Known rows, with every way that one mark hangs from another
kadog(dipe): [-18,1,-14,-16,2,4,0,-2,6,-16,-26,3,26,-8,-4,2,2,-4,-6,-7,2,0,14,4,0,0,-5,-6,-14,14,3,-2,-4,-10,14,7,-8,-10,4,-14,5,3,11,42]
vusiviv(tutav(puru)): [-23,11,-7,-3,-7,6,0,13,10,-2,-8,2,9,-18,-7,4,2,-15,9,8,16,5,5,12,-15,-7,-2,-18,-8,13,9,2,-11,-6,0,14,-3,1,-1,-6,-5,4,3,45]
kadog(dipe(verupo vusiviv(tutav(puru)))): [-18,-8,-4,-3,6,-4,-3,14,-8,-11,-2,13,-4,-5,4,5,5,-5,6,1,11,1,0,-1,-2,15,-9,8,1,21,19,4,-6,8,1,-2,-15,9,-9,-8,-2,8,-8,-3]
tutav(puru vusiviv(dipe(kadog verupo))): [8,0,3,17,-5,11,7,28,-1,1,-5,-2,-8,0,1,-13,28,0,15,-1,0,2,0,20,-4,-16,8,6,3,9,0,0,3,-15,-9,4,-1,20,-10,-1,4,-6,-14,-3]
verupo(dipe(kadog)): [-9,8,-1,9,0,1,10,-12,1,-2,-21,-13,5,0,-10,-6,16,3,0,-3,-1,-5,17,8,9,-3,2,-6,-10,-14,-2,-10,2,-9,5,12,-1,-9,26,4,-4,5,9,27]
vusiviv(dipe(kadog verupo) tutav(puru)): [7,-4,-1,11,1,-6,-3,-2,0,-3,8,0,-2,-1,1,-3,10,-14,15,6,9,4,6,13,-11,4,-4,-5,0,1,4,2,-4,-2,-15,9,-4,10,-12,-9,-6,-4,-8,0]
dipe(fava(tukabur) kadog verupo vusiviv): [19,-6,7,11,-7,10,-1,-10,-7,-2,20,0,-23,7,7,1,-2,18,-14,-3,-11,-13,-16,-19,16,3,2,17,9,-14,1,2,12,8,0,-6,3,2,8,19,-2,7,-13,-53]
dipe(fava(tukabur)): [-2,3,-7,-6,-6,12,1,-4,8,-2,-1,0,4,-4,-2,0,-15,4,-16,0,-6,-5,-7,-5,6,-11,6,-5,-7,-8,-7,5,2,-1,11,4,5,-6,7,6,8,2,6,14]
kadog(dipe(fava)): [-16,0,-12,-23,1,4,-4,-8,1,-16,-16,8,19,0,2,6,-1,-2,3,-2,1,5,4,-8,3,9,-3,1,-7,10,3,-4,1,-4,13,-4,2,-1,-5,-7,9,11,19,18]
kadog(dipe(fava verupo vusiviv)): [-2,-10,1,-18,6,0,-6,-9,-9,-12,-1,12,-2,5,5,4,4,9,2,-5,-5,3,-6,-18,15,21,-5,20,4,7,8,-3,4,6,10,-13,-3,6,-10,1,4,9,7,-33]
tutav(vusiviv(dipe(verupo))): [10,0,4,-10,4,0,6,13,4,9,-11,-4,7,-3,-5,-16,14,-1,8,-4,-8,1,2,18,0,-18,-1,2,3,9,-9,2,-1,-9,-2,-4,-4,3,-7,-10,0,-21,-1,3]
verupo(dipe(vusiviv)): [-19,5,11,4,5,-8,8,4,-4,8,-19,-7,2,-7,-12,-3,8,9,-6,-3,-6,0,9,3,17,1,2,2,-4,-6,-1,-3,-6,-3,10,1,-2,-16,24,7,-7,3,6,23]
vusiviv(dipe(fava(tukabur)) tutav(puru)): [2,-2,-8,3,-3,-7,-2,16,2,2,16,3,2,1,5,1,-28,-10,-5,9,6,11,-7,8,-12,-5,8,-12,0,0,-4,13,-6,6,-4,3,3,5,-11,-3,11,-4,-5,21]
dipe(kadog verupo): [6,2,0,-3,-1,12,0,-18,4,-8,-8,-4,2,-6,-7,-4,20,2,5,-2,-3,-11,6,1,4,-4,-6,1,-7,-7,1,-7,5,-7,0,9,-1,0,5,1,-7,1,-1,-8]
vusiviv(dipe(fava verupo) tutav): [13,-7,6,-25,12,-16,-9,-22,4,6,8,2,5,5,3,-1,-8,-12,13,7,0,10,-3,0,-6,8,-9,0,2,-3,-4,-2,-2,11,-8,-6,2,4,-17,-12,-1,-13,10,-20]
vusiviv(dipe(fava) tutav): [7,1,4,-19,4,-16,-8,-12,6,8,3,0,15,2,2,5,-18,-13,6,6,5,12,3,-1,-16,8,-4,-9,-1,0,-8,-2,-6,5,-6,-6,7,-5,-12,-14,3,-7,14,8]
tukabur(fava): [-20,21,-14,-2,3,11,0,-3,5,-2,-13,4,14,-25,-14,4,11,-11,0,3,-9,-3,2,-2,-8,-7,-4,-8,-18,10,1,2,-7,-17,6,6,6,-8,-2,0,-7,3,18,41]
dipe(kadog verupo vusiviv(tutav)): [8,-1,9,3,-1,0,-4,-18,-2,4,12,-2,-14,-4,2,8,8,3,0,-2,4,-10,-1,-12,-4,9,-13,4,6,-2,7,-6,4,7,-11,-2,-5,-5,4,1,-18,0,-11,-37]
fava(tukabur): [-8,5,-10,0,-6,11,5,2,12,-2,-9,-4,12,-9,-10,-3,-13,3,-22,-4,-6,-9,3,6,2,-19,0,-12,-10,-4,-7,9,-7,-5,10,13,-3,-15,17,-3,2,-6,-2,38]

Rows
[0,4,-5,12,-9,9,9,45,2,7,3,1,-4,2,3,-9,-8,0,-4,2,-1,9,-12,14,-3,-25,20,-1,6,9,-7,12,1,-7,1,1,6,13,-11,7,20,-7,-9,19]  tutav(puru vusiviv(dipe(fava(tukabur))))
[-4,-8,-10,-7,1,-6,-6,-1,-5,-3,11,8,1,11,13,14,-33,7,-20,-6,3,-2,-7,-20,-2,16,-5,1,6,8,2,6,2,16,5,-10,-6,-8,2,-2,6,2,-4,-11]  kadog(dipe(fava(tukabur) vusiviv(tutav)))
[28,-10,2,6,3,0,-3,-15,-3,-2,15,-2,-6,16,5,-8,-11,4,-8,-1,-12,-3,-7,-3,9,-1,3,7,2,-18,-11,6,9,4,-3,-1,3,5,-4,1,6,-6,-6,-33]  vusiviv(dipe(fava(tukabur) kadog verupo))
[4,2,-1,5,-7,-3,-6,2,0,0,10,2,0,3,7,6,-2,-13,15,10,14,12,-1,2,-20,10,5,-9,1,2,4,-3,-2,-2,-13,0,10,11,-19,-3,5,7,1,2]  vusiviv(dipe(fava kadog) tutav(puru))
[-7,-6,-19,-13,-1,6,-1,-1,2,-15,-7,6,14,7,4,2,-21,5,-18,-6,-1,-3,-1,-6,7,-2,3,0,-5,4,-3,5,4,1,16,1,-3,-4,2,-4,14,6,7,17]  kadog(dipe(fava(tukabur)))
[7,6,6,-13,-5,2,1,16,5,13,-7,-1,9,2,-1,-4,4,0,6,-1,-4,10,-4,7,-9,-13,8,-1,6,8,-11,-2,0,-9,1,-12,10,2,-10,-4,11,-12,9,8]  tutav(vusiviv(dipe(fava)))
[-3,6,4,6,0,0,7,-17,-2,-3,-12,-8,-2,5,-5,-1,11,6,8,1,0,0,8,-3,13,3,5,0,-4,-17,-1,-12,8,-2,4,4,6,0,14,13,0,12,15,1]  verupo(dipe(fava kadog))
[-19,7,4,28,-4,-5,6,13,-7,6,-2,-6,-16,-3,-2,5,9,2,6,4,13,-1,7,3,-1,9,3,-3,1,-3,13,-7,-3,1,-6,8,-3,0,16,12,-11,12,-9,11]  verupo(dipe(kadog vusiviv(tutav(puru))))
[20,-10,1,-11,9,-5,-3,-9,1,1,9,1,1,7,0,-12,-17,0,-10,1,-15,4,-8,5,12,-5,4,5,-1,-12,-14,10,2,7,3,-2,0,2,-5,-1,8,-10,3,-13]  vusiviv(dipe(fava(tukabur) verupo))
[12,-2,13,1,-5,12,-5,-14,-7,-4,11,2,-16,0,3,4,17,13,5,1,-8,-6,-11,-21,11,13,-2,18,7,-7,6,-8,10,2,-2,-11,7,5,-3,15,-6,11,-2,-54]  dipe(fava kadog verupo vusiviv)
[3,-15,-5,-6,5,1,-3,-2,-10,-12,7,11,-6,11,8,0,-13,12,-15,-8,-13,-5,-12,-15,20,11,-2,19,4,0,2,6,7,11,13,-11,-8,1,0,4,7,4,-4,-35]  kadog(dipe(fava(tukabur) verupo vusiviv))
[-10,8,1,9,-7,8,9,46,4,7,-14,-2,7,-12,-6,-11,13,-6,9,1,2,11,2,24,-11,-21,13,-4,-1,16,-3,4,-7,-20,0,4,2,8,-7,-7,9,-9,-4,47]  tutav(puru vusiviv(dipe))
[11,7,3,14,-5,6,6,14,3,8,-7,-9,9,0,0,-4,13,3,2,-7,2,-1,7,12,-13,-19,5,-4,4,6,-9,-4,0,-17,-5,-2,4,-3,2,-8,3,-12,-4,15]  tutav(vusiviv(dipe(kadog)))
[24,-6,3,-9,6,-10,-10,-29,1,2,15,-2,-3,13,7,2,-2,-6,13,6,3,5,-1,-4,-8,11,-7,1,6,-8,-3,-6,6,9,-15,-4,5,7,-17,-6,-4,-6,4,-40]  vusiviv(dipe(fava kadog verupo) tutav)
[18,-3,-4,2,-5,14,0,-17,2,-9,10,-1,-10,9,3,-4,-3,8,-7,-1,-8,-14,-6,-8,11,-5,2,7,0,-17,-3,1,12,2,3,3,1,7,2,12,1,3,-5,-33]  dipe(fava(tukabur) kadog verupo)
[9,4,-8,9,-11,16,1,-9,6,-7,8,-3,-2,3,2,3,-9,7,-14,-3,-3,-11,-4,-8,2,-9,6,-4,-3,-12,-4,0,9,-2,4,7,8,-2,7,12,5,6,-3,-3]  dipe(fava(tukabur) kadog)
[-21,9,4,9,-8,4,-1,21,2,6,1,4,-3,-20,-3,10,2,-7,1,5,11,5,-1,0,-15,3,-1,-8,-1,13,13,3,-13,-2,-1,3,-1,-5,1,2,-7,8,-8,24]  dipe(vusiviv(tutav(puru)))
[-2,1,6,16,-6,6,-2,7,-5,-2,13,4,-19,-7,1,6,17,0,9,4,10,-5,-5,-4,-5,9,-6,3,4,5,16,-2,1,2,-10,4,-4,9,-3,5,-13,10,-17,-23]  dipe(kadog verupo vusiviv(tutav(puru)))
[-27,7,6,12,2,-12,7,20,-5,8,-7,-2,-8,-10,-7,1,6,-3,5,5,9,5,5,8,2,3,3,-6,-2,3,11,0,-10,3,1,6,-6,-3,14,6,-7,9,-1,30]  verupo(dipe(vusiviv(tutav(puru))))
[1,-11,-13,-19,5,4,-2,-11,0,-18,-3,9,4,12,5,-5,-14,3,-11,-5,-8,-8,-4,-4,17,-2,-2,10,-6,0,-2,5,8,8,13,-2,-8,6,-3,-2,11,3,4,-14]  kadog(dipe(fava(tukabur) verupo))
[-16,3,8,1,9,-17,4,-2,-3,14,-8,-8,-1,-5,-8,4,-2,1,-4,0,2,-1,9,2,2,5,-5,-6,0,-3,2,-4,-7,8,0,0,-6,-15,24,3,-14,-3,4,18]  verupo(dipe(vusiviv(tutav)))
[-22,6,8,4,1,-12,4,14,-7,8,2,2,-15,-2,-1,5,1,-2,12,10,8,9,-3,-1,6,12,7,1,6,-4,10,-4,-4,10,-1,-2,3,6,3,16,-3,14,6,7]  verupo(dipe(fava vusiviv(tutav(puru))))
[15,-2,8,-17,5,0,1,8,2,10,-2,0,1,5,1,-12,11,-1,14,-1,-9,6,-8,9,1,-12,5,10,9,5,-8,-1,5,-3,-1,-11,4,13,-17,-2,7,-14,6,-21]  tutav(vusiviv(dipe(fava verupo)))
[-7,5,9,16,4,-12,4,-11,-6,9,-2,-10,-9,3,-3,8,4,6,-1,-2,5,-8,11,-4,0,11,-5,-3,3,-7,5,-8,0,7,-6,2,-3,-14,24,6,-14,2,-3,-2]  verupo(dipe(kadog vusiviv(tutav)))
[-5,1,5,4,4,-16,3,-2,-5,14,7,-4,-12,10,2,3,-25,9,-18,2,-1,-5,-5,-7,10,4,3,0,7,-13,-5,3,1,18,1,-3,0,-8,19,13,-2,-1,-1,-9]  verupo(dipe(fava(tukabur) vusiviv(tutav)))
[-6,-8,-7,-3,0,4,-3,6,-7,-9,2,8,4,6,7,7,-22,14,-23,-8,-6,-2,-9,-17,13,6,4,8,3,3,0,6,2,7,14,-9,-4,-7,5,2,12,7,-1,-5]  kadog(dipe(fava(tukabur) vusiviv))
[18,-4,5,-1,3,-2,-2,-16,-1,-2,-5,-4,7,0,-4,-9,10,-2,4,-4,-7,-1,7,6,1,-1,-4,0,-5,-6,-8,-2,2,-7,-6,2,-1,-2,-3,-10,-5,-8,1,-6]  vusiviv(dipe(kadog verupo))
[-12,0,8,2,-1,1,-2,13,-1,3,5,7,-14,-16,-3,2,10,-6,9,8,6,1,-4,1,-3,4,-6,2,1,11,14,3,-8,1,-5,2,-5,6,-7,2,-11,5,-12,-5]  dipe(verupo vusiviv(tutav(puru)))
[17,6,4,7,-7,8,2,9,1,7,0,-6,3,11,5,-2,10,4,9,-4,-1,3,-2,1,-11,-9,9,3,8,3,-7,-6,7,-11,-7,-8,12,5,-9,1,9,-6,2,-9]  tutav(vusiviv(dipe(fava kadog)))
[11,2,0,5,2,-9,-5,-16,6,5,3,-7,14,0,1,6,-7,-9,1,1,8,1,13,4,-22,5,-8,-18,-3,0,-5,-2,-5,-2,-12,3,1,-13,1,-19,-6,-10,0,15]  vusiviv(dipe(kadog) tutav)
[19,-6,3,-1,8,-13,-6,-24,3,3,6,-5,4,5,1,-1,2,-8,6,-1,4,-1,8,5,-11,4,-11,-6,0,-5,-4,-2,1,3,-14,2,-5,-4,-7,-15,-11,-13,-4,-14]  vusiviv(dipe(kadog verupo) tutav)
